Each row was made from one small tree. The marks that hang from a mark follow it in brackets, in alphabetical order. Every link used is in the known rows. Write each row's tree.
Known rows:
pevile{fimuleg gapemap{nodebef{buveb}} tute}: [-30 -60  20 -26 -15 -10  -5  23 -18 -10  -5 -31  -8 -41  10  -5  16 -18
   0  12  23]
buveb{tute{fimuleg{pevile}}}: [ 12  24  32  26  -4   0   0  -1   4 -40  -1  -8  41 -10  -9  -7  18  -5
   8  25  -4]
buveb{fimuleg pevile{gapemap}}: [ -5   9   5 -32 -46 -12 -20  17   3  -5 -24  -9  25 -18  23  -4   1   9
  28  23  24]
tute{fimuleg{pevile{buveb gapemap{nodebef}}}}: [  9   9  24 -10 -27 -20  12  11 -10 -50  22  -7  15 -43   4 -19  30 -26
   1   8   9]
gapemap{nodebef}: [  8  -2  12 -12   1   2  -6   6   3  -8  11 -11   3 -12  -1  -3   9 -23
   6  -2   1]
nodebef{buveb{fimuleg pevile{tute}}}: [ -5   2  20 -31 -45 -19 -26  16  -1  -4 -38 -18   9 -23  29   7  22  -2
  15  10  24]
fimuleg{pevile{buveb gapemap} tute}: [-13   3  18   3 -36 -18  26  20  13 -21  -6  26  -6 -25   8  -8  21  17
   5  25  10]
pevile{gapemap tute}: [-24 -42  -6   4 -15 -11 -12  21  -7  -9 -11  -6  14 -13   5 -10  -4  10
   6  10   0]
fimuleg{pevile{buveb gapemap{nodebef}} tute}: [ -5   1  30  -9 -33 -16  21  30  14 -29   5  15  -2 -36   7  -9  30  -5
  11  24  15]
gapemap{nodebef{buveb{pevile{tute}}}}: [ -9  -8  31 -30 -32  -5 -24  26  -2 -10 -14 -28  -1 -27  15   8  31 -27
  14 -10  13]
fimuleg{pevile{gapemap} tute}: [-21  -5  16  15 -23  -8  18  14  24 -21  -4  14  18 -10  -7  -6   9  35
  11  26   2]
buveb{fimuleg pevile}: [ 12  21  13 -27 -35 -10 -21  10   7   0 -20 -11  18 -12  16   3   8   1
  23   9  20]
tute{fimuleg}: [  5   1   3   5   7  -6  13  -4 -14 -21   6 -11  16 -11 -16 -11  20 -10
  -1  -9 -16]
nodebef{buveb gapemap}: [-29  -1   5 -27   8   1   1  -9  -2  -7 -14 -18 -15 -16  28   7   0  -7
  -8   6   1]
fimuleg{pevile{buveb gapemap tute}}: [-11 -18  14   4 -45 -23  -5  16   1 -23  -4   5   2 -29  17 -10   3   7
  -1  14  18]
tute{fimuleg{pevile{buveb gapemap}}}: [  2  13  15  -1 -30 -22  19   4 -11 -42  10   5  11 -32   5 -17  20  -4
  -6   7   6]
buveb{fimuleg pevile tute}: [ 14  25  25 -20 -33   3 -34  18  10  -4 -41  -9  31 -10  26   6  10 -10
  37  37  25]
gapemap{nodebef{buveb{fimuleg}}}: [  6  14  19 -33  -9 -15 -10   0  -6  -8 -10 -10   0 -22  26   5  18 -24
   0  19  26]
nodebef{buveb}: [-10  10   5 -10   1  -4   7  -6  -7  -2  -9   1 -17  -3  17  12   9  -4
 -12  -1  10]
tute{fimuleg{pevile{buveb}}}: [ 17  25  21   6 -20 -22  20  -4  -7 -35  15   2   2 -25  -3 -11  26 -11
  -9  -5   1]
pevile{fimuleg}: [ -5 -27   8  -7  -1   3   6  -1  -6   9   4 -13 -12 -12  -9  -7   4  -1
  -2   3  12]
buveb{fimuleg{tute} pevile{gapemap}}: [-12   0  10 -24 -44 -12  -1  29  15  -8 -35   2  24 -20  12  -6  21  18
  38  28  15]
pevile{buveb fimuleg{tute} gapemap{nodebef}}: [-15 -42  18 -29 -18  -6  26  32  -9  -7  -3  -1 -22 -45   4 -15  36 -20
  14  21  18]

Write each row's tree:
[-20  -7  20  -6 -43 -32 -16   6   6 -24 -20  -4  21 -26  28  -3   0  22
  -3  34  30]  nodebef{buveb{fimuleg{pevile{gapemap tute}}}}
[-10 -18  17   6 -43 -28 -22  12  11 -23 -12  -6  37 -22  12 -12  -8  24
  11  34  21]  buveb{fimuleg{pevile{gapemap tute}}}
[  3  10  23 -16 -35 -15   1  16   7 -28  15   5   0 -32  19  -9   7 -17
   3  16  25]  fimuleg{pevile{buveb gapemap{nodebef}}}
[-21  18  27 -37 -14  15 -22  12   8 -11 -46 -28   5 -17  41  15  11 -20
  22  24  14]  nodebef{buveb{pevile tute} gapemap}
[-25  15  33 -16 -18 -20  12   0  24 -18 -26  -4   6 -29  24   2  18  18
   4  41  12]  nodebef{buveb{fimuleg{pevile tute}} gapemap}
[-21  13  10 -34 -34  -3  -4  14  -2  -8 -23  -8  -3 -13  25   9   9   3
   9   0  20]  nodebef{buveb{pevile{gapemap}}}
[ 21  20  14 -13 -21 -10 -14  12  -6  -5 -38  12   4 -20  39   1  12 -24
  14  43  28]  pevile{buveb{fimuleg tute}}
[ -9 -21  25 -16 -26   5  14  25  11   8 -16 -13  -9 -19 -16  -2  32   8
  25   5   6]  buveb{pevile{fimuleg{tute}}}
[-19   6  18 -14  21   4   3  -3 -15 -35 -29 -27  16 -25  21  -2  23 -29
   4  23  -7]  nodebef{buveb{tute{fimuleg}} gapemap}
[-18 -42  -5  10  -8 -15   2  14 -22 -32  -4 -19  31 -23  -9 -21  16  -1
   6   0 -16]  pevile{gapemap tute{fimuleg}}
[ -7   6  14  12 -17 -14  11  -1  -1 -44  12  -8  33 -19 -13 -16   8  10
  -1  10  -5]  tute{fimuleg{pevile{gapemap}}}
[-28 -69   2  -4 -16  -8  -5  19 -13   0  -8 -21   4 -27  -4 -13  -3   8
   5  13  10]  pevile{fimuleg gapemap tute}
[-21 -41   8 -15 -21  -9  34  27 -11   0 -16  11 -27 -34   4 -12  28   4
   8  21  14]  pevile{buveb fimuleg{tute} gapemap}
[ -1  22  29 -39 -23   1 -13  12   1  -9  -6 -21  -7 -20  19  13  27 -27
  11  -8  18]  gapemap{nodebef{buveb{pevile}}}
[ -8  15  29 -10 -16 -17  11   1  -6 -52  17 -17  21 -31   1  -7  26 -15
  -6   9   8]  tute{fimuleg{pevile{gapemap{nodebef{buveb}}}}}
[-27 -31  17 -23 -34   3  15  30   8   1 -21 -12   1 -24  -9  -8  23  17
  29  13  11]  buveb{pevile{fimuleg{tute} gapemap}}
[-19 -25  15  16 -34 -15 -12  12   9 -21   0  -5  26 -15  -1  -9  -9  25
   4  18   9]  fimuleg{pevile{gapemap tute}}
[-38 -23  23 -33 -35  -2  21  24   0  -1 -29 -10 -15 -28   7   5  34  13
  19  14  21]  nodebef{buveb{pevile{fimuleg{tute} gapemap}}}
[ -4  -3  38 -48 -25   2  -5  13  -5   0  -1 -33 -19 -31   9   7  29 -27
   9  -6  31]  gapemap{nodebef{buveb{pevile{fimuleg}}}}
[ 10  35  41 -45 -31  -2 -31  20   4 -14 -39 -20  20 -25  41  13  28 -35
  32  37  38]  gapemap{nodebef{buveb{fimuleg pevile tute}}}
[ -3  -8   6 -27 -18  -8   1  23 -11 -16   2   2 -10 -31  23  -8  12 -29
   6  11  19]  pevile{buveb gapemap{nodebef}}
[ -3   5  25 -24  -7 -15   9  15   4 -11 -19   1  -1 -26  14   4  39 -14
   9  29  15]  gapemap{nodebef{buveb{fimuleg{tute}}}}
[-25 -19  15 -20 -35 -15  -3  20 -20 -32 -24 -29  20 -31   8  -6  33  -6
  11 -10  -1]  nodebef{buveb{pevile{gapemap tute{fimuleg}}}}
[-13 -27  24   4 -31 -12 -21  23  13 -31  11 -17  29 -27  -1 -12   0   2
  10  19  10]  fimuleg{pevile{gapemap{nodebef} tute}}
[-22 -62   2 -16 -29 -14   1  24 -24   0 -13  -9 -19 -38  11 -14   8  -6
   1  10  19]  pevile{buveb fimuleg gapemap tute}
